What can hang from each mark
tobagu: mudoz nune tuke
nune: didas tobagu voli
pomu: gofon
didas: gofon
voli: gofon nune
gorem: pomu
gofon: tobagu
mudoz: tobagu voli
tuke: didas tobagu

Each row was made from one small tree. The marks that hang from a mark follow it in brackets, in alphabetical order. Every link used is in the known rows. Write each row's tree.
Known rows
pomu[gofon[tobagu[mudoz]]]: [-18.7  38.7   9.5 -46.9   2.1  -1.6  17.1  21.1 -11.6   3.9 -25.2 -62.6
 -33.9  14.0 -18.4  33.7  28.1  -3.6   3.0   3.3  18.4]
gofon[tobagu[mudoz[voli[nune[didas]]]]]: [ -6.4  16.4 -16.2  11.3  30.7 -20.1   3.4  14.2  -2.0  18.0  -5.7 -29.4
 -53.3   0.7  15.8  26.9  17.4  58.9  38.6  17.0  47.5]
nune[tobagu]: [ -3.8  -6.1  14.1  -6.7   4.0  18.6  -1.1  27.7  -4.3   4.2  -7.3 -21.1
   2.9  -2.0   4.8  -0.9   7.2  19.3 -10.1   2.3  11.2]
gofon[tobagu[mudoz]]: [ -9.4  30.1   3.2 -36.1   3.4   1.7   4.2  27.3  -6.3   0.1 -18.0 -21.1
 -22.2  14.5 -22.4  15.9  28.8   6.7  18.3   5.5  16.0]
pomu[gofon[tobagu[mudoz nune tuke[didas]]]]: [-50.3  68.3 -25.9  13.0  33.1 -40.5  -7.2  45.7 -21.0  12.8 -36.5 -50.9
 -41.6   8.1 -44.3  50.5  46.3 -14.1  30.7  -6.9  81.6]
gofon[tobagu]: [ -2.0  20.9   2.8 -36.8   1.8   8.6   0.7  12.1  -0.4   4.9  -2.5 -24.0
 -16.2  13.7  11.0   3.7  27.7  15.1  16.1  -3.6  -4.7]
pomu[gofon[tobagu[tuke]]]: [-28.2  43.9  14.3 -36.8  -6.2 -18.7   4.7  16.1 -10.0   8.6 -23.7 -61.7
 -34.8   9.2  -5.4  28.5  42.3   3.7  20.9  -2.3  24.6]
gorem[pomu[gofon[tobagu]]]: [-18.6  33.4   8.6 -74.4  18.5   5.3   9.6  11.1 -14.7  -0.9  -8.7 -61.9
 -30.0  25.0  15.5  26.3  -5.2   0.6   5.3 -12.8  -8.0]
pomu[gofon[tobagu[mudoz tuke]]]: [-36.3  52.0  12.2 -33.3  -3.7 -24.3   7.3  30.7 -16.2   3.7 -39.8 -57.0
 -41.3   9.0 -37.6  42.4  37.7  -4.0  21.7   7.5  44.8]
didas[gofon[tobagu[nune]]]: [-13.4  18.8 -23.4  -0.5  -2.9  -4.1  -5.4  14.5 -13.4  20.5 -22.6 -31.8
 -23.4  11.8   1.2   8.9  21.6  26.9  -3.3 -24.0  10.1]
voli[gofon[tobagu[mudoz tuke]] nune[didas]]: [-43.8  12.1 -26.3  66.4  25.4 -45.0  -1.6  32.3  -7.1  19.9 -31.0 -40.6
 -71.0  -3.3 -23.7  43.8  31.6  53.1  52.0  14.5  70.5]
tuke[didas[gofon]]: [ -0.1  17.0  -7.9 -10.0  18.5 -10.3  -1.0  -3.4 -11.8  28.3  -0.1   5.0
 -16.0  -1.3  17.7  16.9 -33.1  20.7  -8.0  -9.2  16.6]
tuke[didas[gofon] tobagu]: [ -5.2  20.3  -6.7  -6.0  13.7  -7.4   2.0  -5.0 -20.8  28.8   1.0   8.3
  -3.1 -18.4  31.3  -1.4 -25.5  40.9  10.7  -7.6  33.9]
didas[gofon]: [  2.1  -3.4   3.0  -8.9 -14.4  -2.9   4.8 -10.3 -10.1  16.6 -11.1  -5.5
 -13.1  -0.8   6.2   7.9 -22.6  21.9 -18.0  -8.4  -2.8]
pomu[gofon[tobagu]]: [-12.0  30.2   9.3 -46.0   1.3   4.1  13.3   5.6  -6.2   9.3 -10.8 -64.2
 -27.6  15.2  14.1  20.9  28.8   6.9   2.1  -5.5  -4.5]
nune[didas tobagu[tuke] voli]: [  1.8 -11.0   3.6  -0.3  19.3 -25.0  -0.4  65.2  -0.5  14.9 -10.7 -30.1
 -21.0 -42.2   2.8   3.7  -9.9  37.0  11.0   8.7  34.5]
tobagu[nune[voli] tuke]: [-18.7  -1.5 -20.1  37.3  -7.7 -30.2 -13.3  39.6   0.8  -3.4 -20.1  -6.9
  -9.7 -30.0 -22.5   1.9  18.2  -8.1  13.3  -4.9  39.3]
tobagu[mudoz[voli[gofon nune[didas]]]]: [-19.7 -10.9 -28.1  74.5  28.5 -32.5   4.1  -1.1   3.8  10.6 -12.0 -33.0
 -51.9 -14.3   5.4  36.6   0.9  54.1  27.7  21.1  42.2]
didas[gofon[tobagu[mudoz nune[voli]]]]: [ -9.9  12.3 -15.0 -19.6  -9.2  -7.7   3.3  49.7 -11.8  13.5 -34.1 -35.8
 -36.5 -12.0 -20.1  18.4  12.6  24.7  -8.4 -11.6  24.9]
didas[gofon[tobagu[mudoz[voli] nune tuke]]]: [-33.7  47.9 -14.4  -1.7 -16.4 -31.4 -11.0  26.2 -16.6  13.7 -50.6 -34.5
 -42.9   1.8 -31.6  31.5  42.1  27.7  25.0  -4.4  57.6]
mudoz[tobagu[nune tuke[didas]] voli[gofon]]: [-50.5  41.7 -41.8  51.1   7.2 -27.6 -28.5  14.5   4.5  11.6 -16.5 -13.0
 -13.1 -15.7 -21.2  40.2  65.5  28.8  50.5  -4.5  46.7]
gorem[pomu[gofon[tobagu[nune]]]]: [-32.5  32.1 -19.5 -26.9  27.1  -3.3   0.0  21.4 -17.2  -3.2 -17.4 -64.3
 -26.8  24.5  -2.0  25.4  11.3  -8.6   3.7 -26.4  11.6]
tobagu[mudoz nune tuke[didas[gofon]]]: [-37.8  36.8 -33.7  49.2  18.7 -46.2 -15.3  31.8 -24.7  22.5 -37.7   8.7
 -27.3  -9.0 -50.4  37.0  -6.6   1.8   9.1  -9.0  84.0]
tuke[tobagu[mudoz[voli]]]: [ -8.3  21.1   4.8 -10.5  -8.9  -4.7   4.3   2.1  -7.3  -7.9 -14.5  -8.0
   4.0 -19.9  -0.1  -4.5  16.5  22.5  30.0  17.5  35.5]

Which tree is each row?
[-29.3  26.8 -29.4  -0.5  -3.1 -21.4 -19.6  42.3 -11.1  30.8 -16.9  14.8
 -14.8 -33.0 -24.2  28.1  13.4  35.5  13.8 -15.9  46.5]
mudoz[tobagu[nune[voli] tuke[didas[gofon]]]]
[-19.8  -9.2 -28.5  50.7   8.4  -9.0  -4.8 -11.9  11.2  21.2   4.8 -21.0
 -34.7 -16.4  20.6  33.4  28.9  83.1  37.0  11.4  15.7]
mudoz[tobagu voli[gofon nune[didas]]]
[ -5.6  55.1   0.7 -61.2  13.9 -10.1   2.4  12.5 -13.0  27.3 -17.1 -29.2
 -41.9   7.3  15.0  33.3   3.6  38.5  16.6   2.6  27.9]
tuke[didas[gofon[tobagu[mudoz[voli]]]]]
[-48.9   4.6  -7.0  74.7  -9.9 -33.8  -9.3   0.4   0.6  -0.1 -33.6 -24.7
 -50.5  -6.9 -20.2  43.2  29.1  33.7  37.4  26.3  68.7]
tobagu[mudoz[voli[gofon nune]] tuke]
[-31.1   7.5 -31.9  64.1   1.8 -22.2  -6.0  12.5   3.4 -12.4 -31.9 -37.1
 -19.1  -8.0 -29.6  25.0  33.7   3.1  14.6   2.0  27.4]
tobagu[mudoz[voli[gofon]] nune]
[-35.9  21.1 -48.1  70.9  28.6 -51.2 -10.4  36.9  -2.2  14.9 -26.6 -55.2
 -40.9  -8.5 -19.2  22.9  47.5  29.1  44.7 -14.6  36.6]
voli[gofon[tobagu[nune[didas] tuke]]]
[-40.5  40.2 -20.9 -26.8  29.6  -7.3   3.8  36.7 -22.4  -7.8 -32.0 -63.5
 -33.6  24.5 -35.7  40.4   9.4 -15.4   5.7 -16.4  31.7]
gorem[pomu[gofon[tobagu[mudoz nune]]]]
[-16.2  17.8   4.9 -17.3 -10.8   0.4   2.5  -2.8 -12.4  23.1 -23.6 -29.9
 -57.9  11.9  17.3  33.5  13.1  65.1  10.8   9.7  39.3]
didas[gofon[tobagu[mudoz[voli[nune]]]]]
[-30.9  32.5 -23.4  22.2   2.0 -22.2 -17.4  33.2  -7.4   3.6 -24.8 -22.6
 -19.1   7.0 -25.1   8.4  55.5   3.1  32.0 -13.6  42.8]
gofon[tobagu[nune tuke]]
[  9.3  32.1  -4.5 -43.3  12.3 -22.9  12.4  14.2 -10.3  27.6 -22.5 -44.7
 -47.9  -3.9   9.0  25.6  -4.1  55.8  15.3   2.7  11.2]
nune[didas[gofon[tobagu[mudoz[voli]]]]]
[-25.1 -15.5  12.1  14.8 -10.6  -9.6  -2.7  52.9   5.1   1.6 -27.3 -49.7
 -23.3 -32.4  -2.9  14.2  19.2  29.0   6.4   9.6  23.7]
nune[tobagu[tuke] voli[gofon]]
[-27.7  32.0   8.6  -6.4  18.1 -20.3  -6.4  48.9 -26.5  28.0 -37.8  -8.4
 -28.0  -8.0 -30.9  39.0 -14.1  29.9  -0.2   5.7  78.6]
nune[tobagu[mudoz tuke[didas[gofon]]]]
[-17.3  53.4 -28.8 -11.8  23.0 -18.2  -8.6  23.2 -15.9  23.6 -25.6 -29.9
 -38.0   6.4  -1.6  34.4  19.9  29.3  17.2 -10.4  44.9]
tuke[didas[gofon[tobagu[mudoz[voli] nune]]]]
[-39.1  41.4 -21.4  23.1   5.4 -27.4 -13.5  48.7 -13.2  -1.2 -40.6 -19.4
 -26.7   5.9 -58.6  21.8  55.9  -5.9  33.9  -3.2  62.0]
gofon[tobagu[mudoz nune tuke]]
[-31.4  33.2  10.3  -1.6 -21.6 -20.6  -6.0   5.5 -15.7  24.1 -37.5 -27.6
 -65.6   6.3  -1.9  39.0  25.5  59.7  28.3  13.4  67.7]
didas[gofon[tobagu[mudoz[voli[nune]] tuke]]]
[-11.7 -24.5 -50.8  77.7  25.3 -33.2   4.0  32.3   1.9   7.4  -6.2 -40.4
  -9.4 -56.0  14.2  -8.4   7.8  41.1  26.2  -8.6  23.9]
tuke[tobagu[nune[didas voli[gofon]]]]
[-14.0  47.2  15.8 -62.0  -4.7  -3.9  15.0   9.0  -5.9   1.0 -24.4 -74.3
 -37.2  10.7   1.3  37.2  37.6   8.7  11.4   9.9  16.1]
pomu[gofon[tobagu[mudoz[voli]]]]
[-17.0  -5.6  -0.8  50.2  24.1 -26.3 -11.1  22.9  -4.2  23.3  -8.5 -27.4
 -36.8 -18.5  24.7  18.1   5.9  69.2  28.2  17.3  68.6]
mudoz[voli[nune[didas tobagu[tuke]]]]
[-29.3  37.4 -34.3  27.3  27.9 -49.7  -1.4  33.7 -13.8  19.7 -25.7 -70.2
 -39.5  -4.6 -16.3  29.0  37.6  11.8  28.5 -17.3  46.0]
pomu[gofon[tobagu[nune[didas] tuke]]]
[-26.1  18.6 -42.3  71.0  29.9 -59.0 -10.0  44.2 -12.8   5.2 -30.4  -2.1
 -19.2 -19.7 -62.9  22.3  10.3   0.3  26.6  -0.2  70.0]
tobagu[mudoz nune[didas] tuke]
[ -4.5   5.3 -19.4  -9.6   3.1  -1.4  -4.7  42.9   4.1   1.8  -7.8 -32.7
 -17.0 -11.8   7.7  -2.3  33.9   9.3  10.2 -13.5   4.2]
gofon[tobagu[nune[voli]]]
[-30.8  -4.3 -12.1  40.4   3.9   3.9  -2.6  -0.1   3.5  12.4  -7.2 -41.9
 -46.7  14.3  22.6  21.4  37.2  46.3  23.7   2.5  19.2]
voli[gofon[tobagu] nune]
[-29.9  53.3 -10.9  -1.3  17.9 -29.6 -13.5  12.1   5.1  12.9 -15.0 -50.7
 -42.4   2.2  23.7  33.2  48.9  31.6  55.9   6.2  32.7]
mudoz[voli[gofon[tobagu[tuke[didas]]]]]
[-20.7  31.4   8.7   0.4 -13.1 -30.2  -5.9  12.3  -3.7  -7.4 -28.8  -7.7
 -18.6  -9.6 -32.3  22.1  20.2   2.0  28.1  20.2  46.9]
tobagu[mudoz[voli] tuke]
[  0.9  -7.1 -42.8  50.8  22.2 -33.4  -0.7  10.6 -13.3  27.3 -12.4 -13.3
 -17.4 -15.2  -3.6   9.6 -23.3  30.6 -10.1 -23.3  16.8]
tobagu[nune[didas[gofon]]]
[ -7.4 -28.8   9.5   4.0  -1.7  12.1   6.1  43.7   9.4   1.0 -11.9 -53.0
 -16.2 -25.8  14.3   8.1   7.6  28.8 -10.8   4.9  -3.9]
nune[tobagu voli[gofon]]
[ -7.8  28.4   6.0 -48.5 -10.6   1.6   9.1  18.8 -16.5  17.6 -29.6 -24.4
 -34.3  12.6 -15.7  23.1   6.2  28.2  -2.1  -2.9  12.1]
didas[gofon[tobagu[mudoz]]]
[-15.9  13.0 -29.1  17.8  18.8 -20.2   0.2  41.9 -22.3  20.5 -19.7   1.6
 -11.1 -43.0  -7.2   7.2 -17.7  26.4   6.6  -6.5  65.4]
tuke[didas[gofon] tobagu[mudoz nune[voli]]]
[-21.5  48.5  -6.2   0.4  16.6 -36.8 -11.5  17.8  -6.2   3.2 -17.9   2.6
 -22.1  -8.6 -21.7  30.3   7.7   0.4  37.4  19.9  65.1]
tobagu[mudoz[voli] tuke[didas]]
[-18.7  24.1 -32.5  47.6   9.7 -61.1  -7.6  21.5 -16.9  20.0 -40.3 -19.9
 -36.2 -24.9 -36.5  30.0  -4.8  29.6  17.1  -2.7  63.5]
tobagu[mudoz[voli] nune[didas[gofon]] tuke]
[-21.1 -16.8 -49.7  75.5  26.6 -37.8   9.2  48.7  -3.5   2.4 -21.0 -38.5
 -17.4 -55.8 -18.7   4.0   7.4  33.1  27.9   1.1  42.2]
tuke[tobagu[mudoz nune[didas voli[gofon]]]]
[-35.5  23.1  -0.5  29.6 -16.3 -34.4  -4.2   8.4   1.6  -9.0 -39.4 -33.0
 -30.5 -10.1 -33.9  36.6  28.7   9.0  32.1  18.8  38.3]
tobagu[mudoz[voli[gofon]] tuke]
